Each row comes from the steps of one path. Every step used is in the known rows, and no mark comes twice. Write the path behind each row, first mark first.
Known rows:
debip-sibe-goda-baduk: [ 20.8  -5.0 -10.9 -22.9  16.3  -3.0  -0.3  -4.0  -2.5 -13.5   7.5   0.3
 -17.0  13.1  -1.0 -32.7  15.2 -17.6   7.5 -17.1  10.2  21.4 -12.3  15.7
  22.4   5.1  14.2 -11.0 -15.5  15.6  16.3  13.3  18.0]
baduk-zeded-sibe: [-21.2  10.3  -1.5   2.0  14.4   0.8   5.9   0.8 -24.4   1.8  -3.1  -5.8
  13.5  -5.8 -19.4  18.7  -7.6   1.6  -4.3  22.5   6.8   8.3   5.6   7.7
 -36.9   1.0   7.2   6.8  11.8  -1.7 -35.3  14.7  11.5]
sibe-goda: [ -1.7  -6.3  -7.8  -6.1   1.4  -7.3  -2.2 -12.1 -15.7   3.7 -14.7 -12.3
 -10.4  -5.6  -9.9  -8.5   7.9 -19.7  -4.2 -20.7  11.9  16.4  -5.1   0.2
  23.4   9.4   2.6  10.3  -0.9  19.8   7.9  27.5   7.4]
baduk-debip-sibe: [  8.0  -9.7  14.9   1.4  28.4 -15.0  -2.0   1.3 -12.6   4.7   0.6 -10.8
  13.6  24.8  -1.3 -10.5  12.6   5.8  19.4   0.4   2.1  15.6 -12.2  -0.1
   6.9   9.6   6.5  -0.1  -6.8 -19.8  19.1  16.8   4.7]
sibe-goda-gokoz-debip-baduk: [ -9.7  -5.2 -13.9  -0.1 -31.8  -5.8  11.6   5.7  12.8  -4.2   6.8  11.1
 -29.3  -5.9  25.4  -9.1  -6.3 -17.6   2.6 -24.2   1.1  -0.9   1.6  -7.3
  31.1  -1.8  -3.6  10.5   1.7   1.9  -9.4 -19.9 -20.2]
gokoz-goda-baduk-debip-sibe: [ 25.6  -3.6  35.3  -5.7  13.9 -10.6  -2.4  13.9  14.5  -6.0  -3.3  -2.7
  21.3  12.7   3.4  -3.8   4.7   7.7   6.8   3.9 -20.2  -6.8   1.9  -2.5
  13.7   2.8  -5.8 -17.6 -15.1 -23.4   5.1  -2.9  -0.1]
goda-gokoz-debip: [-24.7   1.0   7.1   0.8 -25.7 -14.0  11.9   0.6   6.4   7.3   1.2  -0.3
  -8.7  11.0   5.9  10.9  -4.8 -10.2  -5.8 -17.3  -2.0 -15.0  -3.4 -13.3
  26.4  -0.5   0.1   5.6   8.2  -7.8 -18.0 -11.0 -23.7]
debip-baduk-zeded-gokoz: [-13.4   5.3 -12.2   2.2  -0.5  -6.0 -18.4   1.8  -9.3 -40.3   3.5  21.9
   0.8  -0.6  13.1  10.0  -2.4   3.8  -5.1   4.8  -0.9   7.8  -8.9  -6.4
 -35.3  11.0 -12.9   9.8   3.0  -0.9 -31.8  -7.5   5.1]
zeded-sibe: [-24.4  -1.3  -3.8   0.1   7.0  -3.8   9.5  -4.7 -28.4  -2.9  -0.9 -15.2
  13.6  -7.4 -28.6  14.1  -7.8   3.8   3.6  12.9  14.2   4.3   1.6   6.0
   5.2  -8.3   3.6   9.1  13.0  -1.1 -17.9  25.1  -3.6]
sibe-goda-baduk-debip-gokoz-zeded: [ -3.4 -10.5  -0.6   6.5  12.8  21.8  -5.6 -12.4   9.7  26.6  -3.1  -1.7
 -13.0  -4.0  -3.2  -7.8   2.9   3.9   1.4 -13.1 -24.0 -12.1   1.3   5.4
  18.1 -17.8  10.7   8.2   2.0  11.5  28.0   6.9  -4.6]
goda-gokoz-zeded: [-39.7  -8.2   3.6   3.7  -0.9  -1.9   0.1  -6.6  -7.4   3.5  -4.6   1.8
 -10.1   0.3   3.8 -12.0  -4.6   5.4 -16.7 -11.7 -20.1 -15.9   1.5 -17.0
  42.6  -4.3   4.3  -0.3  20.3 -11.1 -22.4   4.0  -6.8]
gokoz-zeded-baduk: [ -8.6  -4.9  -6.9   7.9  14.8  -3.6  -0.4 -10.6 -13.0   3.0 -21.2  11.4
   3.1  -9.0 -38.9  -3.5  11.0   7.4  -9.2   1.9  -7.6 -10.9 -13.3 -10.0
  21.7  -5.7   6.6  -1.9  10.1  -9.6  15.0  13.0 -16.1]
baduk-debip-gokoz-goda-sibe: [-10.8  -4.0  28.1   6.4   1.1   4.9   6.7   2.4   6.2  10.7  -1.7  -1.1
  19.6  -6.2   5.7  39.6  -5.1  17.4   3.1   9.6 -17.5 -11.5   0.9 -21.0
  -2.0 -10.8  -1.1  14.8  -6.1 -29.0   3.3   7.6 -19.0]
sibe-goda-gokoz-debip: [ -8.6  -0.5  -6.5  -1.3 -32.8  -7.3   9.7  -1.9   8.9  21.4  -1.0  -3.6
 -24.5   2.8  10.9  -6.5   0.0 -20.7  -5.9 -21.4  13.2  -2.5   3.3  -7.6
  29.6   9.0  -0.7   6.9   3.6  11.8   4.6  -8.8 -14.3]
gokoz-debip-baduk-zeded-sibe-goda: [ -4.6   2.6 -16.7  13.1 -13.2   5.0  10.7  11.8   6.6  -3.7   4.7  12.1
 -11.6 -10.9   0.6   7.5  -6.2 -13.9  11.3  11.9  19.4  13.8  10.0   8.1
 -32.0  -4.8   2.6  13.6   1.8  13.9 -16.1  -7.7  -5.9]
baduk-zeded-sibe-goda-gokoz-debip: [ -7.8  12.1 -13.1   8.7 -22.9   8.2  12.4   7.6   3.0  25.5   8.5  -3.7
 -15.9  -5.7   9.2   6.3 -14.4 -10.6  -8.5  13.6  21.3   2.7  15.5   3.3
 -31.0   4.6   2.7  -1.9  11.8  12.5 -19.9 -19.9   2.8]
zeded-gokoz-debip-sibe: [  7.4 -15.7   4.6   1.3 -12.0 -15.8  -0.7   1.7   5.2 -13.4  21.8  12.6
   2.2  29.7   3.6  -8.2  13.7   1.5  15.4  -4.1  27.5  20.1 -16.0 -13.0
  -3.2  10.4   2.4   4.6  -3.0  -5.7  24.7 -13.8  -7.8]
zeded-sibe-goda: [ -6.1  -5.7 -16.2  -1.1  -3.3   0.9   2.3 -11.3 -22.7   4.7  -3.5 -19.1
  -1.9 -14.3 -19.4  -3.4  -4.8 -10.5   5.1   5.8  25.2  15.6   7.3  10.6
   3.3  -2.8   3.3   9.4   7.3  13.3   5.9  27.2   8.2]
sibe-goda-baduk-debip: [ 14.8   4.4  -5.2  -8.8  10.5   0.6 -10.6  -5.9   5.3   6.0 -13.7 -21.6
   8.7  -2.6  -2.3  -4.6   3.5 -10.1   3.7 -16.0  -0.1  -7.7   8.7  21.2
  20.7   7.7  -3.5  -3.8  -8.3  14.0  24.0  10.4  11.3]
goda-baduk-zeded: [ -6.5  18.4   3.4 -12.9  23.0  -0.6  -5.4  -1.5  -7.3  -4.9  -7.3   5.4
   4.2   8.1  -7.1  10.0   3.1  -9.4 -10.8  -5.5 -14.0  -5.1  -3.2   9.7
 -10.6   7.5   4.1  -3.1  -8.0  10.1 -38.1   7.2  10.6]
sibe-goda-gokoz-zeded: [-22.4 -10.3  -8.1   3.6  -7.9   4.0  -3.6  -7.1  -2.1  10.8  -5.6  -1.3
 -21.0 -10.0   9.2 -28.7  -0.1  -3.4 -19.1 -16.4  -8.5  -2.7   3.3 -10.6
  39.3   2.4   7.0   1.1  16.8   7.2   3.1   5.8   1.6]
zeded-sibe-goda-baduk-debip-gokoz: [  5.5   4.2 -14.1   0.2   7.4  25.1   7.3 -10.0  -3.3  24.4  12.1 -19.0
   5.7  -6.7  -9.0   7.9 -11.8   6.2  15.0   3.5   4.7 -11.0   9.7  22.8
 -14.6 -21.6   1.6   9.2   1.8   7.4  16.1   5.6  -0.5]

Which path is each row?
[ 14.2   8.4  -9.1  -0.2   9.2  12.8  -5.3  -2.6  -1.9   9.2  -0.7 -27.2
  18.1 -16.2 -11.8  -0.3 -11.2   0.3  10.6   9.5  10.1  -9.4  16.8  29.7
  -0.8  -3.3  -2.5  -5.2   3.5  10.6  20.3   7.7   7.1] -> zeded-sibe-goda-baduk-debip
[ 11.5  -1.8  15.2  18.7  -8.5  -5.3  13.3  -7.0  -0.2  17.1 -24.0  -1.7
  10.3  -5.6 -20.2  34.0  -1.0  16.7  -5.8   9.1 -17.4 -27.2 -16.1 -20.6
  -7.7 -13.6 -13.7   1.7  -8.7 -25.0  19.6  -2.7 -28.6] -> zeded-baduk-debip-gokoz-goda
[  4.2 -16.6  15.6  -1.9   4.2 -21.1  14.1   3.4   0.4  -0.3   6.5   7.4
  -6.5  27.5  -8.0  -3.9  16.0  -8.5  16.6 -12.0  14.7  20.4 -11.6 -12.3
  19.3   3.1  16.8   8.2  -8.6  -5.5  11.3   4.3 -15.7] -> gokoz-debip-sibe
[ -2.5   2.5  13.6   8.1 -18.5  -8.6 -14.3  13.3   5.4 -40.5  -5.2  24.5
   5.8  -9.0  21.6  13.2  -5.7   5.8 -16.3  10.2 -13.9  -1.6   0.8 -19.2
 -31.6   8.6 -26.6   4.1  -1.3 -10.5 -30.5 -14.0   1.2] -> debip-baduk-zeded-gokoz-goda
[ -9.7  -8.4 -12.3   0.1   6.5  22.6  -3.5  -5.5  -0.6   6.0   1.2  -6.4
  -0.2 -22.8 -21.1 -18.0  -2.7  -0.4  -2.2   6.9   1.1  -3.8  16.5  14.6
  18.7 -15.3  14.7  -4.5  17.1  21.9   4.2  12.9   9.4] -> gokoz-zeded-sibe-goda-baduk
[-13.9   6.4  -5.6  -0.1  14.3  -9.1  -1.2   4.1 -14.9 -26.9  -6.7  17.1
  -5.8  -2.6   3.2   9.1   0.3  -9.2  -1.6  -1.9 -14.2  10.6  -9.3   2.0
 -11.3   2.2  -0.9  11.8  -6.1   0.7 -43.4   6.9   0.9] -> debip-baduk-zeded
[  4.4   3.2  32.1  -2.7  -1.0  -8.0  -5.4  10.1  15.1  -0.4 -21.0 -10.3
  22.3  -5.0  -6.0  15.0  -4.8   4.7  -5.7  -4.1 -29.0 -29.8  11.3  -1.6
  23.2  -3.1 -15.7  -9.5  -4.6 -16.2  -1.0   5.8  -6.6] -> gokoz-goda-baduk-debip
[ -1.1   6.5 -21.9 -11.9   2.1  11.2  -1.3  -7.0  -8.0  -2.9   2.0 -16.5
   3.0 -17.7 -17.6  -6.8  -6.1 -12.1   4.0   3.4  16.5  -1.2  11.2  23.3
   5.7  -5.4   7.1  -1.5   2.5  22.9  -3.3  13.3  12.7] -> zeded-sibe-goda-baduk
[ 27.3   6.0  -9.1 -22.8  28.9   2.3  -5.5   3.4   2.6  -7.8   5.3   9.4
 -16.9  13.7   9.0 -29.5  16.4 -18.3  -3.0  -8.9   6.3  29.0  -7.2  17.7
 -16.9  13.9  16.2 -14.5 -19.2  20.4  -9.4   1.8  29.3] -> debip-sibe-goda-baduk-zeded
[ 31.5   9.7 -18.0 -18.9   8.4   6.0 -19.2   0.7   6.8 -25.1  17.0  14.4
  -4.6  16.1  19.7 -31.4  14.7  -4.0  -4.1   3.1  19.1  29.1  -9.0  11.8
 -38.9  20.8   0.6 -16.4 -13.4  22.3   8.1 -12.8  37.8] -> debip-sibe-goda-baduk-zeded-gokoz
[  0.5  10.5   8.0  -7.8  21.4  -3.9  -5.5  -2.2  -1.8   3.9 -10.5 -17.8
  21.8   7.6 -11.1   9.2   0.4  -0.1   4.7  -9.3 -16.5 -19.0   2.8  13.3
  21.8   2.3  -5.2  -1.7  -2.3  -7.7   1.3   9.4  -2.4] -> goda-baduk-debip
[-12.0  14.2 -30.3   3.5 -11.5  10.8   4.7   8.0  -8.0 -11.8  10.8   6.6
 -13.1 -23.0  21.8  -7.0 -20.8   1.7  -7.2  15.9   4.3   5.2   7.0  13.3
 -35.3  -4.0  -2.5  -2.0   8.5   2.5 -45.3 -11.6  12.7] -> debip-baduk-zeded-sibe-goda-gokoz
[-13.0  -5.4 -20.7   8.2 -38.6   3.3  15.7   7.3   8.6  -5.7  19.0   4.4
 -19.3 -14.3  16.1  -2.0 -21.4  -5.9   9.8   0.5  17.2  -3.8  12.5   7.0
   9.7 -15.6  -2.7   9.6  11.3  -2.3 -13.9 -18.5 -19.7] -> zeded-sibe-goda-gokoz-debip-baduk
[ 25.8  -9.7  -1.9 -17.5   0.9  -6.2   7.8   4.2  17.6   0.6  13.4   7.0
 -17.5  20.6  -1.3 -23.1  17.0 -20.2  15.8 -22.4  15.8  17.7  -2.3   7.8
  23.5   1.0  17.4  -6.3 -17.9  17.5  23.2  -8.9   0.6] -> gokoz-debip-sibe-goda-baduk
[ 20.0  -0.8  -5.5  -4.1  10.3  -5.8  -0.3   4.0  -0.9  10.9   7.7 -11.9
  -3.0  12.3  30.3 -23.5   4.2   4.4   8.0  -9.0   6.3  12.8  -8.0   0.8
  12.0  13.8   2.0 -12.8  -4.0  -9.3  23.3  -2.8  13.7] -> baduk-debip-sibe-goda-gokoz
[ -8.8  10.9  -4.2  -1.8   2.1  -6.5 -17.7  -6.5 -15.3 -11.9   0.6   4.8
  10.5   9.8   3.8   6.8   4.3   2.9 -14.6   5.7   5.3   8.3  -8.2  -7.6
 -34.2  20.3 -12.3   2.5   6.0   7.2 -15.6   1.9  18.7] -> baduk-zeded-gokoz
[ -2.2  -3.3  -5.6  10.1  13.7  21.7  -9.7   0.8   8.4  14.0  -2.3 -14.7
  13.1 -17.5 -11.7 -11.5  -4.1  11.6   9.6  17.0  -7.2 -16.6  28.7  18.3
  11.1  -9.3   4.8  -7.5  20.9   7.3  26.8   9.4   7.0] -> gokoz-zeded-sibe-goda-baduk-debip
[-20.1  -9.2 -12.8   1.9   2.9  31.3   6.8 -12.9  -2.4  12.3  11.1  -0.2
 -20.4 -13.7 -15.1 -11.5  -6.5   8.2  -0.1  -1.8  -4.6  -5.8   8.0   8.2
   7.7 -32.5  14.2  10.5  11.6  20.8   2.9  10.4  -6.6] -> debip-gokoz-zeded-sibe-goda-baduk
[-15.0   2.0 -22.4  -2.9 -17.8   7.9   8.1  -4.9 -16.0   8.1   7.4 -17.2
  -6.2 -16.0   3.8  -6.9 -17.4  -2.9  -6.9   3.4  18.2   0.5   9.5  12.9
   5.6  -2.0   0.2   0.3  16.6   6.1 -13.1   7.9   5.8] -> zeded-sibe-goda-gokoz
[ 45.3  -6.6 -16.5   0.7  21.3  -8.7  -4.3  -3.8  -4.2   9.1  -9.9  -6.1
   7.5   4.1  -9.6 -17.3  20.5   0.9  14.7   7.2  22.1  19.5 -21.7   7.8
  -7.3   9.6   6.0 -17.6 -15.0  -6.8  57.7   4.2   7.3] -> zeded-baduk-debip-sibe-goda
[  6.2 -15.4   1.3   9.3   9.3   2.2  -6.9   5.3   3.9  16.5   8.5  -4.8
 -10.4  10.3  28.8 -39.4   5.5  12.1   2.4  -7.1  -6.2  10.1   4.6  -9.0
  22.2   6.8  12.7 -12.8   7.6 -13.4  32.5  -1.9  10.5] -> baduk-debip-sibe-goda-gokoz-zeded
[ 25.8 -12.7  -0.1  -2.2  22.4  -8.4  -3.3   1.0  -8.3  10.3   1.1 -15.1
   5.7  11.1   4.1 -21.9  14.2  -2.3  15.7  -8.8  14.7  28.7  -5.2   5.3
   6.4  14.6   8.7  -3.3  -9.7  -2.0  43.9  17.9  18.2] -> baduk-debip-sibe-goda
[-10.4   4.3  -6.1  20.0   3.6   1.4  -2.0  -3.9   0.7  23.4 -16.7  -1.3
  12.1  -5.8  -7.3  -0.2  -2.1  23.7  -8.9  12.4 -22.4 -31.1  -6.1 -10.7
  17.8  -3.0  -4.9 -16.3  17.7 -28.2  17.5 -12.5 -16.3] -> goda-gokoz-zeded-baduk-debip
[ 12.4  11.7 -11.1  -7.5 -20.7   8.6 -15.3   0.3  22.6  -3.2   7.0   9.7
  -7.9   6.7  11.3   0.0   9.3 -15.0  -9.8  -4.8  16.3   5.1   9.6   7.7
 -28.9  18.8  -8.3  -1.1  -2.6  34.0  10.3 -28.3   9.9] -> sibe-goda-baduk-zeded-gokoz-debip
[ 14.2   0.2  10.9 -11.2  32.3 -10.8  -3.3   5.8   0.2  -6.0   7.2  -4.6
  15.1  23.3  -2.6  -8.5  11.0   6.2  18.5  -2.1  -7.4   2.1  -9.4  11.0
  14.9   3.8   8.3 -11.1 -14.8 -16.6  10.2   4.9   5.4] -> goda-baduk-debip-sibe
[ -1.1  11.9  12.8  -3.1 -11.9   0.7 -17.3  12.4   6.1 -24.4  -0.2  16.6
  19.1  -8.0  23.2  25.6   2.3  12.3 -17.8  27.4   0.8   5.3   6.5 -23.2
 -38.9  19.7 -14.1  -4.4   0.3  -6.4 -16.3  -8.0  14.3] -> baduk-zeded-gokoz-goda-sibe
[ 28.6  -8.0 -10.7 -14.5 -20.8  -1.7  -6.7  -0.6  22.0 -15.0  25.1  14.2
 -10.9  21.1  12.4 -24.9  14.8 -10.6  14.3 -13.5  28.8  17.3  -4.6   2.5
   1.3   9.7   2.8  -7.1 -11.5  16.1  38.4 -21.1   4.5] -> zeded-gokoz-debip-sibe-goda-baduk
[-18.7 -16.7  28.6   1.9 -14.4  -6.8  14.4 -10.9  -9.6   2.2 -13.5  -0.4
 -11.3   1.4  -9.8  18.6  -1.5  -0.1 -14.2 -13.7 -18.6  -9.5 -11.9 -25.7
  13.6 -13.2  -3.4  18.9  -3.2  -8.1 -16.7  14.8 -22.9] -> debip-gokoz-goda
[-22.7  11.6  -1.9   4.5 -16.8  -8.3   9.1  13.8  12.1  -5.5   6.8  22.2
 -16.7   3.5  24.3  15.0  -9.1  -5.3  -7.3  -6.9 -15.5  -6.9  -3.1  -9.8
  -6.3   0.0  -5.2   6.3  -0.1  -9.3 -53.5 -26.3 -17.7] -> goda-gokoz-debip-baduk-zeded
[ -5.2   7.6  24.2  -5.2  -2.3   6.0   6.4   0.7   7.2  -1.5 -10.4  13.2
 -10.3   1.2  -2.4  23.5  -5.2  -2.6 -23.1  -4.2 -34.6 -15.8  -3.3 -14.1
 -21.0 -10.3  -6.3   1.3 -12.3   1.2 -47.7  -8.0  -3.1] -> debip-gokoz-goda-baduk-zeded
[-25.3  -4.5   3.9  14.2  19.3  25.4   3.6  -3.0   1.0  20.5  11.2  -4.4
  10.5  -0.8 -17.4  15.2 -13.3  24.5   8.5  14.6 -23.6 -28.9   9.8   4.8
   1.9 -34.9   7.0   3.8  16.1 -10.8   2.3   3.6 -17.6] -> goda-baduk-debip-gokoz-zeded-sibe
[-14.5 -10.4  -3.5   8.6 -27.8 -13.1  -4.3  -0.4   8.7 -27.3  12.6  20.9
  -2.1   7.1   7.9  10.0   1.6  -3.3  12.8 -11.4   8.7  -4.7  -8.6 -10.8
   6.9  -2.6  -8.5  18.2   4.7  -3.5   1.9 -15.4 -22.1] -> zeded-gokoz-debip-baduk
[ 16.0   7.5   7.9   9.7   3.0   5.6   8.2  -1.5   7.8  10.2 -10.4   4.8
  22.5 -12.9  -8.2  47.0  -2.4  24.0   0.8  24.9 -10.1 -14.5 -10.5 -17.8
 -15.0 -14.7  -4.8  -1.4 -10.3 -32.4  20.7  -7.5 -27.2] -> zeded-baduk-debip-gokoz-goda-sibe
[ -4.4  15.5  22.8  -1.5  -2.4   7.1   4.4  12.1   1.3 -10.7 -10.0   0.6
  15.1 -14.0 -14.2  20.4 -12.8   2.2 -14.7  25.6 -14.6 -13.6  20.6   7.2
 -27.5  -4.0  -8.6  -9.6   1.9  -1.9 -49.7  -2.8   4.3] -> gokoz-goda-baduk-zeded-sibe
[ -9.5  -6.9  23.9   2.7 -27.4 -14.1 -12.3  -1.7  -1.5 -28.0 -10.6   1.4
  11.2  -3.5  -3.2  11.0  -1.0   5.9 -16.2   2.9  -0.3  -7.2   2.0 -22.7
   4.1  10.3 -22.2   3.5   6.8  -9.1   4.1   3.2   1.4] -> zeded-gokoz-goda
[ 28.4  -1.2  31.1  -2.5  -4.5  -5.7 -16.3  12.2  18.8 -25.9  10.9   5.2
  25.6  16.5  17.5  -6.0   4.8  21.6   4.8  11.3  -7.5  -9.5  -1.6  -7.3
  -4.6   5.6 -18.5 -19.3 -10.6 -24.8  22.5 -17.0   9.5] -> zeded-gokoz-goda-baduk-debip-sibe
[ 29.9   3.2  -2.6 -14.6  11.4  -0.4   3.9  10.1  21.2   6.0  10.0  16.8
 -18.6  21.3   9.5 -18.9  18.1 -20.8   5.4 -11.7  13.0  25.2   0.3   5.8
 -16.6  12.8  15.1 -12.5 -19.6  23.5   4.4 -15.1  17.6] -> gokoz-debip-sibe-goda-baduk-zeded
[  6.1   4.0  -9.5  10.0  11.6  -2.8  10.9 -17.1 -11.9  26.3 -13.2  -4.8
  11.7   9.2 -24.9  25.8  -0.3  13.5   5.1   4.0  -5.1 -14.9 -27.4  -6.6
 -15.2 -16.2  -1.8   6.5  -5.1 -15.0  21.1   4.1 -23.5] -> zeded-baduk-debip-gokoz
[ -6.4 -10.7  32.8  13.4  -5.7  -7.1   8.8  -2.9  -2.0  15.3 -15.1  -9.9
   3.8  -1.1  -2.3  29.5  -5.5  11.1  -4.5  -2.7 -25.1 -12.6  -5.9 -19.9
   3.3 -10.9 -11.1  13.8  -2.6 -20.7   5.6  10.3 -21.1] -> baduk-debip-gokoz-goda
[ -9.4  12.8 -25.6   1.5  -7.5  10.6   6.0  -0.2 -14.9  12.5   3.9 -12.1
  -9.4 -17.1  13.4  -3.0 -15.7  -2.8 -15.6  17.7  15.6   5.8  14.4  10.7
 -32.7   5.0   0.2  -5.7  12.5  10.9 -36.8  -1.0  22.9] -> baduk-zeded-sibe-goda-gokoz
